What can hang from each mark:
J_777: J_213 J_905 J_914
J_547: J_213 J_905 J_914
J_914: J_547
J_213: J_547 J_777
J_905: J_168 J_547 J_777
J_168: J_905

Each row was made from one small tree. The marks that hang from a mark follow it in brackets, in the order of their numbers. Every link used is in the known rows. Write each row's tree.
Known rows:
J_914{J_547{J_213 J_905}}: |  2.51 | -1.06 |  0.03 | -0.38 |  0.40 | -0.42 |  0.95 |  1.74 | -0.29 | -3.03 | -3.10 |  1.25 |  0.59 |  5.71 | -0.44 |  2.30 | -0.70 |
J_168{J_905{J_547 J_777}}: |  1.86 | -1.09 | -1.24 | -3.57 |  0.85 |  0.22 | -1.27 | -2.91 |  1.66 | -1.11 | -0.57 |  1.50 |  1.78 |  1.67 |  1.34 |  0.39 | -1.42 |
J_213{J_547{J_905{J_168} J_914} J_777}: |  0.28 |  3.54 |  0.90 |  0.75 |  1.93 |  1.74 |  2.26 | -1.61 | -5.89 | -3.06 |  2.49 |  1.30 | -2.26 | -2.01 |  3.05 |  4.33 |  1.12 |
J_547{J_213 J_905}: |  1.80 |  1.27 |  1.56 | -0.06 |  0.55 | -1.51 |  1.61 | -1.06 |  0.68 | -3.24 | -0.17 |  0.49 |  0.17 |  4.08 | -1.24 |  1.44 | -1.40 |
J_213{J_547}: | -1.56 |  2.40 |  0.41 |  1.22 | -0.49 |  1.05 |  0.65 |  0.73 | -2.00 | -3.59 | -0.88 |  0.99 | -2.01 | -0.19 |  2.39 |  2.89 |  1.69 |
J_213{J_547 J_777{J_914}}: | -3.26 |  4.73 |  0.83 |  3.32 |  0.14 |  3.03 |  0.17 |  0.60 | -4.62 | -2.00 |  0.82 |  1.48 | -4.41 | -2.39 |  4.10 |  5.25 |  0.67 |
J_213{J_547{J_905 J_914} J_777}: |  0.31 |  4.78 |  1.76 |  3.69 |  2.59 |  2.59 |  2.03 | -1.26 | -5.82 | -3.58 |  1.97 |  0.28 | -4.13 | -1.29 |  2.76 |  3.65 |  1.10 |
J_168{J_905{J_777}}: |  0.69 |  0.66 | -2.46 | -0.81 | -0.77 |  1.19 | -0.40 | -2.53 |  1.82 | -1.58 | -0.72 |  1.77 |  1.64 |  0.88 |  0.59 | -1.07 | -0.89 |
J_905{J_547{J_914} J_777{J_213}}: |  1.62 |  1.32 |  4.41 | -3.33 |  2.04 | -2.43 | -3.99 | -3.55 | -1.33 | -4.14 | -0.04 | -1.83 |  1.37 |  0.98 |  3.49 |  3.65 | -2.85 |
J_905{J_168 J_547{J_914} J_777{J_213}}: |  1.52 | -0.69 |  3.19 | -7.89 |  0.99 | -3.73 | -3.53 | -4.10 | -1.53 | -3.36 |  0.89 | -0.05 |  4.31 | -0.08 |  4.03 |  4.77 | -2.80 |
J_547{J_213{J_777} J_905 J_914}: |  1.70 |  3.90 |  3.78 |  2.95 |  3.30 | -0.28 |  2.29 | -1.08 | -2.05 | -3.22 |  1.19 | -0.11 | -1.97 |  1.52 | -0.73 |  0.68 | -1.95 |
J_777{J_905{J_547}}: |  0.51 | -0.32 |  1.05 | -2.50 |  2.19 | -0.67 |  1.18 | -3.01 | -0.56 | -2.97 |  1.39 |  1.09 | -1.44 | -0.16 |  0.85 |  4.61 | -0.52 |
J_213{J_547 J_777}: | -2.56 |  4.00 |  0.99 |  2.34 |  0.60 |  3.08 |  1.56 |  0.72 | -4.42 | -2.88 |  0.12 |  1.91 | -4.41 | -0.11 |  3.27 |  4.38 |  0.68 |
J_914{J_547{J_905{J_777{J_213}}}}: |  2.84 | -0.44 | -0.82 | -1.64 | -0.64 | -0.13 | -1.52 | -1.50 | -1.83 | -3.84 | -2.14 |  0.26 |  1.73 |  4.76 |  1.98 |  4.23 | -0.94 |
J_168{J_905{J_777{J_213{J_547}}}}: | -0.13 |  1.77 | -0.85 | -1.43 | -1.09 |  1.41 | -0.31 | -2.33 |  0.93 | -2.96 | -0.81 |  1.25 |  1.56 |  1.39 |  2.78 |  1.12 | -2.45 |
J_547{J_213 J_905 J_914}: |  2.47 |  2.58 |  3.39 |  2.06 |  2.42 | -1.81 |  1.53 | -1.10 | -0.09 | -3.70 |  0.38 | -0.83 |  0.00 |  1.55 | -1.52 | -0.53 | -1.12 |
J_777{J_213 J_905{J_168 J_547} J_914}: | -1.24 |  0.40 |  2.83 | -6.45 |  0.01 | -2.40 | -0.14 | -4.20 | -0.57 | -2.39 |  2.68 |  1.55 |  1.52 | -2.19 |  3.96 |  8.25 | -3.57 |
J_905{J_168 J_547}: |  0.40 | -2.30 |  1.11 | -7.56 |  0.16 | -2.57 | -0.33 | -1.57 | -0.26 | -0.90 | -0.12 |  2.87 |  1.88 |  0.70 |  1.66 |  3.52 |  0.38 |
J_914{J_547{J_905{J_168 J_777{J_213}}}}: |  2.81 | -1.71 | -1.54 | -4.55 | -1.37 | -0.96 | -1.30 | -1.81 | -1.99 | -3.23 | -1.53 |  1.27 |  3.63 |  4.08 |  2.33 |  5.00 | -0.86 |

Write each row's tree:
| -1.43 |  0.15 |  0.44 | -4.08 | -1.59 | -0.73 |  0.38 | -1.65 | -0.98 | -2.94 |  0.31 |  2.28 |  2.05 | -1.08 |  3.64 |  7.60 | -2.79 | | J_777{J_213 J_905{J_168} J_914{J_547}}
|  0.84 |  0.33 |  3.07 | -1.18 |  3.92 | -1.54 |  1.53 | -1.71 | -0.08 | -3.69 |  1.23 |  0.05 | -1.09 | -0.42 |  0.05 |  3.33 | -1.92 | | J_777{J_905{J_547{J_213 J_914}}}
|  1.66 |  2.27 |  2.79 | -0.72 |  2.44 | -1.26 |  2.57 | -1.57 | -2.17 | -2.43 |  1.88 |  1.19 |  0.34 |  0.68 | -0.26 |  1.56 | -1.85 | | J_547{J_213{J_777} J_905{J_168} J_914}
|  1.13 | -0.62 | -0.45 | -2.76 |  1.08 | -0.41 | -2.00 | -1.71 |  2.32 | -0.70 | -0.48 |  0.97 |  2.28 |  1.17 |  1.40 |  1.04 | -3.09 | | J_168{J_905{J_547{J_213} J_777{J_914}}}
| -1.72 |  1.03 | -1.37 | -0.74 |  0.27 |  1.88 |  1.30 | -1.03 | -3.53 | -1.10 |  1.28 |  3.31 | -1.44 | -2.02 |  2.52 |  6.53 | -0.69 | | J_213{J_777{J_905{J_168} J_914{J_547}}}
|  0.97 |  0.91 |  0.94 | -2.87 |  0.64 | -0.96 |  2.59 | -1.51 | -1.43 | -1.87 |  1.37 |  2.48 |  0.70 |  3.24 |  0.04 |  3.50 | -2.19 | | J_547{J_213{J_777} J_905{J_168}}
|  1.47 | -2.80 | -0.69 | -8.35 |  0.08 | -2.88 | -3.56 | -3.53 | -1.25 | -1.88 |  0.67 |  1.19 |  4.18 |  0.66 |  2.89 |  5.20 | -0.61 | | J_905{J_168 J_547 J_777}
| -0.37 |  2.16 | -0.57 | -1.06 | -1.57 |  0.72 | -1.47 | -2.98 |  1.89 | -1.72 | -0.38 |  1.17 |  2.10 |  0.17 |  2.25 |  0.69 | -2.86 | | J_168{J_905{J_777{J_213 J_914}}}
| -1.54 |  2.40 |  2.44 | -3.04 |  0.47 | -0.67 |  2.51 | -2.69 | -2.27 | -5.34 |  2.17 |  1.16 |  0.47 | -2.58 |  3.77 |  6.30 | -2.10 | | J_777{J_213{J_547{J_914}} J_905{J_168}}
| -0.70 | -1.05 |  2.57 | -6.27 |  1.24 | -2.22 | -0.09 | -0.08 | -0.78 | -0.28 |  0.32 |  2.94 |  1.04 |  0.97 |  2.01 |  4.85 | -2.29 | | J_905{J_168 J_547{J_213{J_777{J_914}}}}
|  0.27 |  2.03 |  2.23 | -0.46 | -1.66 | -0.40 | -1.08 | -0.77 | -0.90 | -2.75 | -1.71 |  0.60 |  0.39 |  2.18 |  2.95 |  4.69 | -1.88 | | J_777{J_213 J_914{J_547{J_905}}}
| -2.05 |  1.54 |  1.24 | -4.41 | -0.76 | -0.50 |  2.53 | -2.62 | -1.85 | -4.96 |  1.90 |  1.94 |  0.64 | -0.92 |  3.91 |  7.50 | -2.33 | | J_777{J_213{J_547} J_905{J_168}}
| -1.79 |  2.70 |  0.58 |  2.23 | -0.14 |  2.36 | -0.25 |  0.98 | -2.97 | -0.82 | -1.26 |  2.29 | -3.01 |  0.11 |  2.26 |  3.61 |  0.06 | | J_213{J_777{J_914{J_547}}}
| -1.87 |  3.36 |  0.70 |  0.91 |  2.49 |  2.38 |  3.01 | -1.32 | -5.61 | -3.64 |  3.07 |  1.82 | -3.03 | -4.27 |  3.38 |  5.72 |  0.24 | | J_213{J_547{J_914} J_777{J_905{J_168}}}
| -2.34 |  2.08 |  1.25 | -0.45 |  0.77 |  0.00 |  1.83 | -0.34 | -0.90 | -1.82 |  1.45 |  2.39 | -0.99 | -0.47 |  0.89 |  4.63 | -2.94 | | J_547{J_213{J_777{J_905{J_168} J_914}}}
| -1.65 |  2.25 | -0.36 |  2.13 |  0.90 |  2.75 |  1.12 | -0.65 | -3.42 | -1.70 |  0.74 |  2.28 | -3.28 | -1.32 |  2.16 |  5.69 | -0.75 | | J_213{J_777{J_905 J_914{J_547}}}
|  2.53 | -2.08 | -1.89 | -3.23 | -0.94 | -0.39 |  0.73 | -0.16 | -1.55 | -2.12 | -1.97 |  2.57 |  1.94 |  3.31 |  0.67 |  3.16 |  1.35 | | J_914{J_547{J_905{J_168}}}
|  2.73 |  0.81 |  0.01 | -0.69 |  0.54 | -1.79 | -1.01 | -2.67 | -0.09 | -3.95 |  0.47 | -0.84 |  1.97 |  3.99 | -0.21 |  2.76 | -2.18 | | J_547{J_213 J_905{J_777}}
| -2.46 |  3.87 |  0.49 |  2.34 |  0.89 |  2.18 |  1.27 | -2.39 | -2.89 | -1.65 |  2.48 |  1.88 | -3.75 | -2.75 |  1.87 |  5.08 | -0.88 | | J_213{J_777{J_905 J_914}}
| -0.54 |  0.44 |  0.17 | -6.25 | -2.70 | -2.29 | -2.50 | -3.64 | -0.65 | -3.40 |  0.27 |  1.20 |  4.37 |  1.06 |  3.35 |  4.54 | -2.36 | | J_905{J_168 J_777{J_213}}
|  0.39 | -1.94 |  0.01 | -6.17 |  1.27 | -1.69 |  1.47 | -3.43 | -0.69 | -2.29 |  2.18 |  2.43 |  0.99 | -1.01 |  1.31 |  5.58 | -0.46 | | J_777{J_905{J_168 J_547}}
